Known rows, with every step that occurs
tugeg > gara: [ -3  -8  -1   6 -12   3  -2 -19  -3   3  -6   2 -10   5   8   5   0  19
   6 -16  17 -19   1   8  -7  -6   9   4   7  -7]
petok > tugeg: [  5  -9   0   2  -8  20  -7 -10  14  -7 -17  11   0   1  -6  -7  11  -8
   1 -10  17 -20   9   0  -5  -6   4 -16  -1   1]
voviba > borige > vamat: [ -6  -9   0  -4 -14  15  31 -12  10   1   0  17  -1  -2   0 -11   2  29
 -10  -8   2 -21  17  10 -12 -20 -10  13  24 -16]
gara > dege > borige: [  5   9   3  13  -5  14  23   2   2   3   0  11   4   2   3  18  13  -6
   2 -13  20 -21   1   4   4 -20   2   3  27 -12]
veveg > vamat > borige > voviba > gara > tugeg > petok: [ -6 -17   1  18 -17   0  45 -49  -1  21 -20  20  -2  -2  11 -20  23  20
  -4 -10  11 -17  25  -9 -19 -11   2 -45  12 -21]
sugo > risu: [  1   1   3  -5 -13  20  17  -9   3 -15   8  12   3   2  -4  -3 -19 -10
  -7 -13   9 -22   5   1  -2 -14  -8 -10  -2 -12]
veveg > vamat > borige > dege > gara: [ -6   3   0   7 -11   0  53 -26   9  -6  11  12   2   8   7   3  22   1
  13 -19  -1 -25   6  12  -8 -10   0  -7  23  -9]
dege > gara > tugeg: [  6  -9  -6   0  -6  10  31  -4   1   0  -9  12  -9  -3  11   3  13 -55
  -2 -11   9 -23   6  -1 -18 -16  -9  -3   5   1]
borige > levif: [  2  -4   3   9 -12  18   1 -18  -2   4 -11   8  -5  -4   7  -9  -6  10
   3 -12   6 -14   1  -5   4 -17  -3  -6   5  -3]
voviba > gara > dege > borige: [ -1   6   2  19   3  11  35  -6   5  12 -11   4  -3   1   0  21  15   7
   2 -17  12 -23   5  -2   6 -19   5  -7  46   1]
veveg > vamat > borige > voviba: [  0  -9   0  12 -23   8  15 -33   6   6   5   9   6   6   5 -15  18  42
  -4  -8   7 -15  16  -1  -5 -11  -1 -26   4 -35]
risu > sugo: [ -4   2   1   4 -23   8   7  -7  -5   3 -12  11   1   4  10 -11  16  18
   3 -10  12 -19   4   2  -5 -15  -2   2   0 -14]
levif > borige > dege > gara: [-11  -4   5   4 -10  14  54 -12   4   9  13  16 -12   6   5  16  20 -38
  18 -28   5 -21  13  13 -14  -6  -1  11  15  -7]
dege > borige > voviba > gara > tugeg: [  5  -3   0  18  -1  15  39 -23   4  13 -20  13  -5  -8   9   4  31  -9
  -7 -11   5 -19  18 -14 -11 -19  -3 -17  26  -9]
levif > borige: [ -6  -8   3   6 -18  12  18 -12   5  18   3  10  -6  -2  -1  -4   8  -2
   5 -18  17 -14  12   5 -11  -6  -1  -5   5 -16]
levif > borige > voviba: [ -4 -16   5   8 -23  21  15 -18   2  23   6  13  -9   4   3  -3  17   3
   0 -17  11 -10  22   1 -11  -6  -3  -7  -6 -34]
vamat > borige > voviba > gara > dege: [ -4 -10  -3  20 -13  15  25 -18   6  19  -8  -2  -6  19   3   3  24  22
  -4 -17  11 -20  23  -5  -3 -16  -1 -11  46 -21]
kulu > risu > sugo: [  2  10   4  12 -22   3  22  -6 -10   8  -5  20  -2   1   3  -5  20   3
   5 -13   4 -19   6   6  -7 -21  -5 -26  10 -17]
petok > tugeg > gara > voviba: [  8 -20  -2   4  -5  13 -10 -26   5   6 -21   5  -3   8   1  12  -8  22
   1 -11  24 -23  11   0 -20  -4  10 -26   5 -17]
levif > borige > vamat > veveg: [ -7  -3   7 -14 -24  26   8 -13  14  16  13  10  -7   1   1  -9  16 -17
   2 -18  14 -21  20  10 -27 -12  -1 -19   0 -15]
levif > borige > dege > gara > tugeg: [-10  -6  -1   5  -7  15  62 -11   5  13  -3  25 -10   1  10  13  26 -63
  14 -28  15 -23  14   6 -27 -13  -9  -2  15  -2]
vamat > borige: [  3  -4  -2   7 -18   4  18 -17   7   1   4  -1   2   5   2 -13  16   9
  -3 -11  14 -19   9   2 -11 -10   0  13  24 -15]
borige > vamat: [  0  -5  -2 -11 -15  23  11 -11   7  -6   0  11   0  -2   3  -5  10   8
  -3  -7  -2 -18  10   6  -4 -17  -8   1  -1  -5]
voviba > gara > dege: [-10  -4  -2  11  -3  11  17  -2   3  16 -14   0 -10   7  -3  12   5  10
   3 -19  10 -22   7  -2   5 -17  -2 -18  33   5]
dege > borige > voviba > gara > tugeg > kulu > risu > sugo: [  8   9   2  33 -14  -1  66 -22  -6  20 -15  31 -10  -1   9   5  49   5
  -3  -9   3 -19  17  -7 -19 -29 -11 -33  44 -17]
kulu > tugeg > gara: [  4  -8   6  10 -13   3  -3 -22   1  -1 -18  11  -8   2  14  13  -8 -14
   2 -14  14 -22   3   9  -5  -9  -3   3  13 -17]
borige > dege > gara: [ -5  -1   2  -2  -7  10  43  -6   1  -7   9   8 -11   8   6  15  18 -38
  14 -21  -4 -24   4  10  -4 -11  -2  14  13   4]
borige > voviba > gara: [ -4 -14   2   9 -11  15  14 -20   1  15 -10  -2 -15   4   1  -2  15  18
  -2 -13  -6 -16  19  -8   1  -9   0 -20  12 -10]
tugeg > petok: [ -2 -10   7   3 -19   3  17 -16  -9   4  -1   9  -7  -2   3  -9   4 -11
   3 -10  12 -17   6   6  -4  -6   8   3 -10 -12]
voviba > gara: [ -6  -8   0   7  -6   5  17 -14   4  11 -13  -5 -11  -1  -3  -1   6  13
   2 -14   0 -20   8  -5   0  -9   1 -13  19   6]
petok > tugeg > gara > voviba > borige > vamat: [  3 -25  -2   1  -5  19  12 -31  14   6 -21  19   0   7   1   5  -8  51
  -9  -8  19 -27  25   8 -31 -13   1 -14  29 -27]
dege > borige > voviba > gara: [  4  -3   6  17  -5  14  32 -24   3  11  -7   2  -7  -3   4   8  26  17
  -4 -11  -4 -18  17  -8   1 -12   6  -7  25 -15]
tugeg > kulu > risu: [  6   2   2  14 -19  -4  33  -5  -3   7  19  13 -14   1 -10   2  14  -5
   1 -10   3 -15   1   8  -6 -16 -11 -17  22  -8]

Rows
[ -5 -10  -7   9  -8  -3  38 -13   5  15 -14   7 -16  -2  -1  -4  13  -3
  -3 -10  11 -20   5  -9 -16 -16 -14 -15  31  14]
voviba > gara > tugeg > kulu
[-13 -15   3  19 -12  23  25 -13   3  36  -8  10 -14  11   0  11  18  13
   4 -25  15 -14  27  -2  -3 -11  -2 -27  26 -21]
levif > borige > voviba > gara > dege
[ -3 -16  -6  11 -13   7  33 -18   3  19 -11  10 -19   4   4  -4  22   0
  -7  -9   5 -16  15 -12 -16 -17 -15 -19  23  -2]
borige > voviba > gara > tugeg > kulu
[  5 -11  14   5 -20   4  16 -19  -4   0 -12  17  -5  -4   8   0  -3 -45
  -1  -9   7 -20   9   8  -4 -10  -4   5  -4 -20]
kulu > tugeg > petok
[ -1 -11   2   2 -15   4  28 -16  -8   7 -14  21  -4  -7   8 -12   8 -37
  -1 -10  20 -18   7  -2 -17 -13  -2  -8  -9  -5]
gara > tugeg > petok
[ -3  -1  -4  -2  -3  11  52  -6   3  -4  -5  18  -9   2  11  11  21 -63
   8 -21   6 -25   5   3 -16 -18 -11   2  13  10]
borige > dege > gara > tugeg
[  2  -7  -7   3 -16   2  25  -4   2   7  -2  15  -8  -1   3  -8  12 -19
  -5  -8  19 -17  -1  -3 -17 -18 -17   1  14   1]
gara > tugeg > kulu
[ -2 -22   1  10 -10  -5  24 -23  -6  20  -6   2  -7   6   4   8 -18  48
  -6 -13  22 -24  13   3 -25 -13   2  -2  33 -34]
tugeg > gara > voviba > borige
[  4  14   7  -7 -11  29  13   1  12   0  11  11   3   4   5  13  23 -23
  -1 -13  18 -27   9   9 -12 -26   3 -10  24 -10]
gara > dege > borige > vamat > veveg
[  3 -15  -1   3 -12   4   4 -21  -7  13  -5  -3  -7   6   7  14 -14  29
   2 -12  15 -21   5   1 -17 -10   5 -14   8 -24]
tugeg > gara > voviba
[ 12   5  10  31  -2  15   6 -26  -1   3 -28  24   0   1  23  30 -10  -6
   6 -18  25 -22  -2   7   5 -24   0  -1  40 -17]
kulu > tugeg > gara > dege > borige > levif
[ -6  -7   1  -4 -18  25  16 -15  11  12   5  17  -3  -3   2  -4  12   9
   2 -14   6 -15  18  10 -13 -12  -7  -3   1 -15]
levif > borige > vamat
[ -3   2   1  17 -11   0  87  -9   2  17  16  36 -20   2   1  19  35 -67
  13 -27   9 -20  12  13 -31 -18 -19 -19  37  -2]
levif > borige > dege > gara > tugeg > kulu > risu
[  3   6  -1   8  -3  19  14 -14   4  -3  -3  19   2   5  13  24  14  25
   4 -14  20 -22   4  16  -4 -21   7   9  28 -11]
tugeg > gara > dege > borige > vamat
[-10 -18   4  15 -15  18  26 -26   4  32  -7   5 -16   3   1  -1  19  18
   2 -20   4 -13  28  -5 -10  -5   1 -21  14 -20]
levif > borige > voviba > gara
[  0   7   5  29   4  19  29 -18   1  15 -22  10  -3  -3   6  16   5  22
   6 -17  11 -20   4  -8  11 -24   5 -14  48   4]
voviba > gara > dege > borige > levif
[  7  11   8 -11 -13  24  14 -11  13  -5  12   7   2  -5   5   0  24 -18
  -2  -8   7 -26   9   7 -17 -20   5  -7  11 -10]
dege > borige > vamat > veveg
[ -6  -5  -3  11  -9   8  -3  -6  -5   8  -8   8  -8  14   8  16  -2  15
   8 -21  29 -19  -1   9  -2 -13   7  -1  18  -8]
tugeg > gara > dege
[ -6   4  -1   5 -15   6  38 -18   9  -4   6   6   3  10   2  -5  24   0
   8 -20   9 -22   8   5  -9 -12  -1  17  33  -9]
vamat > borige > dege
[  6   9   0   2  -6  27  24  -2   9  -4   1  20   9   1   5  17  20   4
  -2 -10   9 -21   7  10   2 -27  -4   7  25  -9]
gara > dege > borige > vamat
[-15  -3   4   5  -9   3  51 -10   5   2   2  15  -3   4  -3  -2   8  14
   4 -22   8 -23  10   8  -8 -15  -5  20  36 -10]
voviba > borige > dege
[ 10 -16   1  -3 -10  11  28  -7  -4   9   4  -4  -9   4   4  17  -5 -21
  -3  -8  -3 -25  10   0 -16 -13  -6 -10   7 -20]
dege > gara > voviba
[  1  -8   2  -5  -7  12  49  -9  -2   4   8   3  -7   9   5  25   4 -29
   8 -19  -5 -27   9   4 -13 -14  -6  -4  15 -12]
borige > dege > gara > voviba
[ -8  -8  -2  21 -14  10  22 -27   7  21 -10   6   0  13   2   0  19  52
  -1 -16  10 -19  20  -5   2 -16  -1 -44  34 -24]
veveg > vamat > borige > voviba > gara > dege
[  7 -20   6  14  -7  11  46 -20  -5  18  -5   6  -9   1   8   4 -20  12
  -7  -9   2 -25  15  -4 -19 -22  -9  -3  35 -28]
dege > gara > voviba > borige > levif
[ 12   3   2  30  -5   0  66 -21   1  18  -2  23 -16  -6  -1  12  38 -15
  -7 -10   0 -17  16  -7 -16 -24 -12 -37  45 -10]
dege > borige > voviba > gara > tugeg > kulu > risu
[-10  -6   4   5  -6   3  66  -9   3  -2   7  14 -10   6   3   8  10 -16
   5 -22   2 -28  12  12 -13 -14  -4  25  39  -7]
voviba > borige > dege > gara
[ -5   1  -6   7  -7   2  60 -27  10  -4  -4  22   4   2  12   1  25 -25
   9 -19   8 -27   8   4 -20 -17  -8 -19  24  -4]
veveg > vamat > borige > dege > gara > tugeg
[  8  10   6  23  -3  23  18  -9  -1   5 -11  16   4  -2   9  13   3   7
   4 -14  20 -17  -1  -2  10 -26   1  -2  30  -7]
gara > dege > borige > levif
[ -1   1   4 -20 -20  24  -3  -8  11  -1  10   3  -6   2   3 -10  14 -18
  -2 -12   5 -24  11   6 -17 -17  -2 -18  -3  -8]
borige > vamat > veveg
[ -4 -16   5 -10 -17  10  15 -25   6  17   3   2  -8   8   6   3 -10  29
  -8 -12  19 -31  21   8 -41 -19   3 -20  29 -35]
tugeg > gara > voviba > borige > vamat > veveg
[ -2  -2  -1   8 -19   1  15 -27   8   3   3   7   9   0   1 -14   9  38
   1  -9  10 -18   5   2  -5 -11   0 -21  14 -18]
veveg > vamat > borige
[ -1 -12  -2  16 -15   9  25 -30   7  14  -6  -5  -9  11   4 -10  26  27
  -5 -13   1 -18  24  -7 -10  -8   1  -6  34 -21]
vamat > borige > voviba > gara
[ -9 -11   4   2 -10   5  57 -13   1  14   2   8  -1   6  -4   9  -7  19
   0 -18   6 -26  15   1 -18 -20 -10   0  38 -26]
gara > voviba > borige > dege
[ -7 -11   0  13  -9  20  15  -8   0  20 -11   2 -13  13   1  11  14  14
   0 -17   6 -17  18  -6   6 -16  -3 -22  22 -12]
borige > voviba > gara > dege
[  1 -18  -1  -8 -13  17  38 -14   6  13   1   9   2  -1  -1  -1 -10  38
 -16  -5   1 -24  21   3 -22 -24 -15  -5  27 -31]
gara > voviba > borige > vamat
[-11 -24   5  16 -16  13  46 -35  -4  37 -18  23 -16  -4   9  -9  21 -17
   2 -19  17 -13  32  -7 -24  -7   1 -27   2 -20]
levif > borige > voviba > gara > tugeg > petok
[  4 -20   3   3  -9   4  49 -10  -1  14   4   0  -8   4   2  10 -10   2
 -11  -9   3 -28  17   2 -25 -17  -8   1  31 -29]
dege > gara > voviba > borige
[ -5 -21   3  10 -12   9  35 -29  -8  20 -22  16 -14  -3  10 -10  17 -17
  -4 -12   8 -16  23 -11 -14 -12  -1 -22  -1  -9]
borige > voviba > gara > tugeg > petok
[ -6  -8   3   0  -8   4  62 -16  -7  -3  -4  26 -10   0  15   6  20 -73
  12 -20   9 -25   8   8 -18 -13  -1   8   2   6]
borige > dege > gara > tugeg > petok
[  2 -12  -1   8  -5  12 -18 -22   9  -5 -23  12  -6   6   2   0   5  13
   7 -14  28 -21   6   6 -11   0  15  -9   5   0]
petok > tugeg > gara
